What can hang from each mark:
z_853: z_443
z_580: z_155 z_443
z_255: z_155 z_443
z_443: z_255 z_853
z_155: z_580 z_853
z_423: z_853
z_363: z_255 z_580 z_853

Every row comes from one small tree of marks. Brackets hold a mark, then the marks that hang from it, in the order of their numbers. Every link used is in the known rows. Which tree was each row made from?
(in the rows, 128 means zero)
Known rows:
{z_423 {z_853 {z_443 {z_255 z_155}}}}: [125 111 145 130 104 140 129 214  95 139 127 120 148 136 140  87 143 132
  93 166 105 102 149 102  80  86 124 112 142 125 117 122 105 110 147 156
 131 121 130  92 101 177  85 154 116 179 172 137 141 110 132  98 141  81
 141 150 176 156 145 138 117 153 121 107 159 157 103 118 123 116 134 186
 147 119 141 132]
{z_580 {z_443 z_255}}: [154 148  93  85 152 156  92 111 145  98 112  98 128 151 125 152 130 111
  99 148 142 123 112 115 139 153 156 124 136 133 145 154  97 123  89 111
  91 117 127 166 132 143 105 133 113  99 146 151 152 113 193 143 142  83
 151 128 179  89 114 175 150 157 136 129 121 150 121 123 167 141 192 143
 105 139 138  85]
{z_580 z_443}: [126 142  81  85 151 170 103  98 125 118 123  96 141 119 127 139 142 110
 128 137 120 154 102 124 124 137 166 134 152 152 113 167 114 138 113 108
 120 131 137 159 140 110 119 107 145  89 143 134 131 143 173 135 127  98
 144  98 178 108  94 138 149 158 160 105 115 133 130 125 162 139 128  89
 118 139 110  90]
{z_443 z_853}: [138 157  99 102 100 121 163 112 133 137 168 103 113 121 129  99 154 112
 132 130 125 137  73 164 154 149 124 148 105 122 106 159 106 132 116 122
 131 154 125 107 125 138 156 142 159 120 148 151  93 136 137 118 124 110
 154 121 134 136 115  90 114 133 144  95 102 145 102 123 148 161 114  77
  92 168 135 150]
{z_580 z_155 {z_443 z_255 z_853}}: [129 177 123 132 145 150 138 142 143 105 137  84 107 129 125 153 141 138
 118 147 143  95  61 124 120 169 125 163 145 140 138 135  86  95  89 134
 104 118  77 136 122 143 102 149 119 111 125 167 132 100 159 150 171  65
 163 129 206  82 134 188 147 102 121 133  91 147 125 158 145 150 151 206
  94 135 134 144]
{z_255 {z_155 {z_853 z_443}}}: [ 81  77 118 136  81 135 155 154  94 147 122 112 164 134 150 125 143 121
 153 162 100 122 153  89 118 107 103 123 139 132 147 126 125 141 150 165
 163 119 147 138 138 126 105 114 156 150 137 122 106 155  93  95 153 136
 120 115 140 197 123 122 131 151 114 126 150 125 140  93  99 104 101 109
 149 125 124 127]
{z_423 {z_853 z_443}}: [143 135  79 111 111 155 144 148 106 151 187 117 186  89 137  99 149  96
 114 117  89 124  97 127  70 104 167 114 128 158 108 136 109 148 144 141
 166 151 132 102 144 126 118 131 173 169 139 107 117 130 134  93 138  80
 152 142 163 149 137 101 119 170 164 109 171 149 116 123 135 134 107 102
 136 132 138  94]
{z_363 {z_255 {z_155 z_580}}}: [114 112 142 115 143 113  96 145 141 138  86 160  64 173 121 113 123 141
 125 115 158 164 169 140 183 110 103 116 108  99 103 147 187 135 108 103
 101 126 171 115 117 119 108 104  68 134 159 144 126 135 112 139  62 171
  88 145  78 141 112 141  95 110 118  97  88 136 133 116 152 123 151  74
 122 110  99 133]
{z_155 z_580 z_853}: [136 107 122 127 125 111 156  77 134 136 131 137 121  88 144 132 128 125
 135 101 134 158 165 139 178 135 110 134 111 139 139 142 152 172 117 139
 155 141 133 161 144  93 124 103 148 120 155 104  97 155 144 103 130 201
 107 140  49 159 124  87  88 130 142 154  94 128 136  90 129 131 131  35
 149 143 120 107]
{z_363 {z_255 z_155 z_443} z_580 z_853}: [114 125 200 154 117  95 123 131 150 122 115 188  95 146 112  89 136 142
 168  99 175 142 183 150 124 121 117 117  96  76 123 100 173  97 193  90
  89 150 144  72 148 124 196 139  92 120  62 123 152 116  59 171  52 187
  94  95  91 117 138 117 148  85  81 114 152  85 139 179  77  94 102 164
 101 105 106 223]
{z_423 {z_853 {z_443 z_255}}}: [156 143  96 123 120 128 136 164 128 141 170 109 166 116 133 113 131 110
  88 134 112  94 120 121  92 103 161 114 120 150 124 122  91 133 142 146
 138 139 127 109 127 164 117 164 140 177 160 130 140 102 168 103 156  84
 170 153 167 119 142 128 131 161 153 131 180 168 109 120 149 139 145 167
 137 125 155  92]
{z_363 z_853}: [113 157 102 121 107 121 156 111 149 127 167 131  98 113 120 119 179 119
 145 119 151 159 110 138 141 141 143 120  83 125 101 163 118 147 157 109
 119 154 142 138 156  99 172 119 152 131 135 120 120 158 117 105 127 163
 143 107 127 149 134  84 140 133 144 134 114 115 110 134 144 147 111 105
 102 155 135 140]
{z_255 {z_155 z_580} {z_443 z_853}}: [120 116 183 103 129  95 112 163 109 123  88 168 132 147 160  55  96 131
 108  92  98 126 133 165 120 156 122 139 141 118 111 105 161  90 145 121
 152 130 127  84  93 144 126 137 131  92 115 137 118 114  92 140  77 134
 110 146  91 153 116  80 127 112 104  90  78 106 103 143 101 125  84  88
 155 125 133 191]
{z_853 {z_443 {z_255 z_155}}}: [115 117 127 108 130 132  99 190 114 135 103 108 132 184 125 137 124 135
 114 179 106 109 144  90 120 105 143 114 134 115 131 120 111 114 136 131
 122  99 142 129  94 168  99 146  98 140 162 155 142 110 111 116 121  92
 153 138 156 135 133 162 132 140 120 103 135 132 109 105 142 127 158 159
 141 145 136 114]
{z_255 z_443}: [122 138  93  88 147 126  83 110 120 122 112 148 152 138 139 116 117 106
 115 102 145 159 105 133 110 161 185  99 145 171  98 134 122 122 132  96
 136 155 142 122 132 116 149 127 133  89 113 120 144 152 163 121 109 104
 152 105 134 107  94  98 144 161 145 108 136 110 101 149 142 144 104  81
 144 157 125 127]
{z_363 z_255 z_580 z_853}: [142 163 136 164 113 114 157  77 178 143 176 154  67 116  75 130 165 133
 176  99 160 136 143 170 168 118 122 125  67  87 120 130 157 145 169  79
 100 165 136 109 165 108 222 125 119 163  91 119 135 129 100 163  72 198
  97 105  74  97 148 101 134  81 119 128 139 114 145 156 125 138 144 140
  71 129 113 158]
{z_155 {z_853 {z_443 z_255}}}: [140 113  99 146 102 123 146 124 116 122 149 104 162 130 146 148 118 118
 114 163 122  97 141 107 125 125 124 126 119 136 161 118  86 152 111 148
 133 107 121 150 141 147 128 145 149 157 150 147 138 111 142 109 170 127
 153 134 133 123 148 131 134 157 132 182 155 146 136  91 136 127 159 167
 131 145 154 103]
{z_580 z_155 {z_443 z_853}}: [115 161 110 116 146 162 138 119 123 120 153 101 120 117 128 149 145 133
 142 130 128 126  36 123 109 164 130 181 162 150 113 151  98 111 108 131
 125 134 103 131 127 116 112 126 144 105 115 140 102 140 139 140 167  57
 155 109 199 113 106 155 148 118 138 111  86 126 133 161 147 151 103 137
 112 130 113 138]
{z_853 z_443}: [136 124  59 113 135 148 105 137 117 141 158 103 163 143 109 141 120 100
 125 139  88 125 103 125 103 122 180 121 112 153 107 133 106 150 136 115
 149 134 156 147 138 115 131 116 139 133 136 114 127 143 128 111 119 102
 155 119 151 128 126 108 151 159 166 113 154 134 121 110 155 148 123 110
 135 140 137  85]
{z_580 z_155}: [119 154  70  92 152 171 120 134 136 135 144 134  80 131  95 181 153 159
 168 122 170 175  75 107 157 139 147 131 129 152  67 146 133 133 116 120
 133 159 131 151 108  87 132  92 101 135 151 112 108 172 165 118 140  98
 157 119 159 118 100 127 122 123 145 112  99 132 114 141 154 158 115  87
 136 169 113 119]

Write each row's tree:
[103  63 144 146 101 121 141 138  96 150 108 129 156 121 142 124 116 130
 131 126  67 140 174 110 115 102  99 138 136 116 151 112 156 155 142 160
 173 103 142 143 127 119  94 102 142 131 129 114 101 143  78 106 139 170
  99 143  70 190 137 106 100 135 121 143 126 113 136  90 104 109 106  86
 175 109 127 113] => {z_255 {z_155 z_580 {z_853 z_443}}}
[108  93 156  97 154 114  82 150 102 130  53 181 125 152 142  89  98 130
 111  97 132 163 165 134 129 140 156 112 145 130 107 107 179 113 138 112
 140 117 146 117  98 116 110 111 104  87 131 110 128 143 106 135  74 146
 109 138  84 147 101  99 120 135 130  94 107 100  94 138 113 120  89  54
 184 119 117 146] => {z_255 {z_155 z_580} z_443}
[131  91 156 121 152 113  94 186 111 123  84 147 127 168 125 109  97 127
  88 151  96 102 164 114 122  95 139 117 127  96 121 103 147 125 134 121
 131  78 146 141  84 157  99 137  85 136 149 142 139 115  92 121 109 137
 120 165 100 125 139 151 124 109 139 116 135 124 102  97 135 125 156 156
 163 123 137  97] => {z_853 {z_443 {z_255 {z_155 z_580}}}}
[139  92 176 139 126 120 119 211 101 134 106 147 147 132 146  86 123 134
  69 137  91 110 175 120  98  79 128 109 129 114 130  97 135 123 137 146
 154 104 126  93  99 160  80 146 106 179 162 131 131  91 113 119 123 128
 116 181 113 164 159 137  97 136 125 118 143 146 105 115 130 111 143 159
 163 101 131 110] => {z_423 {z_853 {z_443 {z_255 {z_155 z_580}}}}}
[162  96 139 153 114 101 130 119 117 113 129 121 167 119 138 149  88 110
  94 138 108 106 158 125 144 112 125 117 111 129 165 106 118 147 109 157
 161  84 124 159 128 136 111 130 153 149 144 131 128 105 139  94 159 173
 125 169  63 137 158 132 102 136 145 173 152 150 138  84 120 123 164 146
 157 124 158  84] => {z_155 z_580 {z_853 {z_443 z_255}}}
[116 108 173 108 131 132 125 131 116 115 101 126 126 129 156  88 120 119
  99 117  74 116 115 152 125 135 109 157 147  99 135 135 151 116 129 132
 135 113 120 116 115 134  96 135 135  89 128 150  99 121  96 146  92 120
  94 135 132 162 115 134 132 112 110  91  66 124 130 119 132 116 113  92
 124 103 109 137] => {z_255 {z_155 {z_580 {z_443 z_853}}}}
[130 107 125 132 136 134 124  51 124 109 121 132 150  81 153 136 114 118
 123 120 111 153 152 141 148 140 112 137 138 146 162 142 152 173 101 144
 142 115 117 168 163  93 101  91 164  87 132 105 115 145 140 128 159 163
 101 127  94 151 112 128 109 156 134 162 106 129 160 104 127 109 130  69
 153 105 118  95] => {z_155 {z_580 z_443} z_853}
[132 132 113 156 123 128 153 146 114 137 144 111 135 129 114 210 117 148
 139 161 147 113 120  95 120 119 125 126 139 158 144 104  83 130 111 159
 131 101 102 148 125 131 110 122 123 158 139 127 147 130 148  99 201 115
 156 150 147 116 152 165 126 130 121 175 155 137 130 110 121 136 146 202
 150 140 156 112] => {z_580 {z_155 {z_853 {z_443 z_255}}}}
[ 99 119 152  98 102 110 130 171 119 124 103 134 131 153 168  55 127 119
 126 117 130 131 112 139  97 161 128 134 157 131 124 124 128  82 142 124
 139 137 126  71 101 162 131 151 132  95 114 148 118 127 105 131 112  91
 145 110 154 154 104  91 140 144 107  75 108 103  91 149 105 126  76 112
 129 150 129 196] => {z_255 z_155 {z_443 z_853}}
[157 143 140 183 143 124 159 138 138 154 192 159  88 125  59 169 142 166
 175 113 113  93 123 112 108 123 161 143  94 105 112  74 119 122 191 140
 122 124 106 140 120 118 183 141 116 174 107 110 159 118  91 129 145 141
 135 128 113  75 183 142 154  63 125 161 170 104 119 170  96 124 139 252
 124 121 160 155] => {z_363 {z_580 z_155} {z_853 {z_443 z_255}}}
[160 150 158 128 162 107 123 114 146  94 123 110 127 122 153 107 112 110
  63 133  95  95 105 154 147 151 124 153 128 108 155 128 107 117  88 119
 119  95  91 142 119 168 118 160 142 101 125 157 126  76 167 146 130 119
 139 162 121  96 140 155 128 103 135 140  88 141 126 119 149 132 170 155
 100 112 148 113] => {z_155 {z_580 {z_443 z_255 z_853}}}
[141 162 129 123 109 100 115 119 142 107 150 133 134 156 140  81 111 100
 100 115 169 116  82 174 114 147 131 120 120 128 120 133 117  88 109  85
 103 144 122  67 138 142 171 157 124 129  88 150 131 100 134 156 103  89
 150 118 141  96 111 112 147 118 117 122 130 149 136 152 120 123 116 132
  77 130 133 174] => {z_363 {z_255 {z_443 z_853}}}
[107 111 147 114  89 118 144 149 144 120  87 116 108 155 168 131 152 146
 150 177 177 145 183  95 176 134  65 121 127 116 156 136 134 137 116 152
 113 116 126 127 126 172 101 129 105 128 175 153 134 140 137 119 153 145
 125 133 126 169 120 140 100 139  82 122 114 136  98  86 135 130 138 128
 137 168 121 148] => {z_443 {z_255 {z_155 z_853}}}
[153 149 127 181 118 108 156 108 150 143 210 153 124 122  64 122 142 133
 162 110 105  96 132 153 119  99 136 107  70  88 132 112 141 130 188  93
 106 144 139 120 163 108 210 141 139 184  68 118 140 111  60 157  86 164
 110 115  93  91 172 118 162  90 147 144 198 121 159 151 112 104 136 175
  75 102 130 136] => {z_363 z_255 z_580 {z_853 z_443}}
[149 111 150 134 143 117 127  81 138  97  91 119 142 103 163 156 106 118
  97 138 125 131 170 128 167 133 108 125 139 124 190 124 131 158  89 142
 122  84 107 173 153 135  90 129 141  92 147 140 136 100 169 133 166 166
 111 152  99 117 135 163 116 145 122 172 108 144 147  99 134 117 178 125
 137 116 130  93] => {z_155 {z_580 {z_443 z_255}} z_853}
[141 149 160 154 128  96 137  91 167 124 145 173 113 124  97  98 122 133
 154  90 177 128 148 171 125 130 151 106  91  99 119 110 157 120 179  85
  97 159 145  91 150 110 216 140 122 135  52 102 162 119  93 166  59 184
 105  96  91  73 139  99 158  95 127 136 173 107 154 185  87 104 112 151
  86 106 120 188] => {z_363 {z_255 z_443} z_580 z_853}
[129 153 119 184 131 130 173  69 157 150 164 148  73 107  68 192 128 174
 215 105 196 149 156 130 193 118  69 149 124 123 116 116 150 145 110 125
 115 163 111 118 131  95 177 103 110 150 119 110 129 155 141 149 122 173
  87  96  84 109 134 137 112  72  95 163 129 132 170 144 110 127 137 135
 107 117 101 155] => {z_363 z_255 {z_580 {z_155 z_853}}}
[113 144 122 143 145 157 136 101 132  99 110  97 131 109 136 204 127 148
 144 150 180 137 120  77 132 140 112 138 168 156 157 141  83 133  82 155
 103 114  94 165 142 124  81 109 121 115 151 127 153 125 179 132 200 105
 137 130 180 111 120 193 128 139  99 171 112 135 138 136 125 123 163 169
 139 137 132 105] => {z_580 {z_155 z_853} {z_443 z_255}}
[161 142 134 115 152 132 131  96 127 110 146 115 142 100 149  96 107  96
  82 113  74 106  90 167 136 159 132 150 133 118 142 143 130 138 110 123
 141 123 108 138 132 121 117 138 177  98 108 138  92 112 141 150 124 120
 119 145 128 122 122 125 131 121 148 117  86 133 142 123 142 134 131  89
 106 110 135 103] => {z_155 {z_580 {z_443 z_853}}}
[ 81 108 152 135  88 105 116 122 130 118  68 138 144 161 162 109 109 130
 140 137 197 157 173 122 117 121  72 103 153 124 143 137 155 112 113 126
 101 138 145  91 143 139 123 129  92 110 106 126 144 138 105 151 126 140
 107  97 126 158  95 139 112 140  79 122 140 126 149 129  97  93 102 106
 130 122 106 188] => {z_363 {z_255 {z_155 z_853} z_443}}
[147 151 100 129 199 191 120  90 131 145 143 127  92  97  67 176 132 162
 189  97 128 124 112 114 132 148 159 159 167 148  99 126 132 133 126 118
 133 147 116 145 128  83 141  86 120  94 116 108 133 153 149 161 113 103
 108  95 162  83 115 145 148 110 135 122 113 108 147 180 133 138 121 118
 118 109  99 115] => {z_363 {z_580 z_155 z_443}}
[108 122  82 157 122 151 138 126  97 148 155 116 140 116 126 195 127 149
 168 142 118 134  96  86 105 116 135 138 151 156 118 123 110 141 128 169
 169 126 127 149 143 101 124 112 148 150 120 104 101 171 113  94 186 118
 142 118 149 148 138 131 126 144 139 168 148 122 143 127 116 133  94 140
 165 134 131 105] => {z_580 {z_155 {z_853 z_443}}}
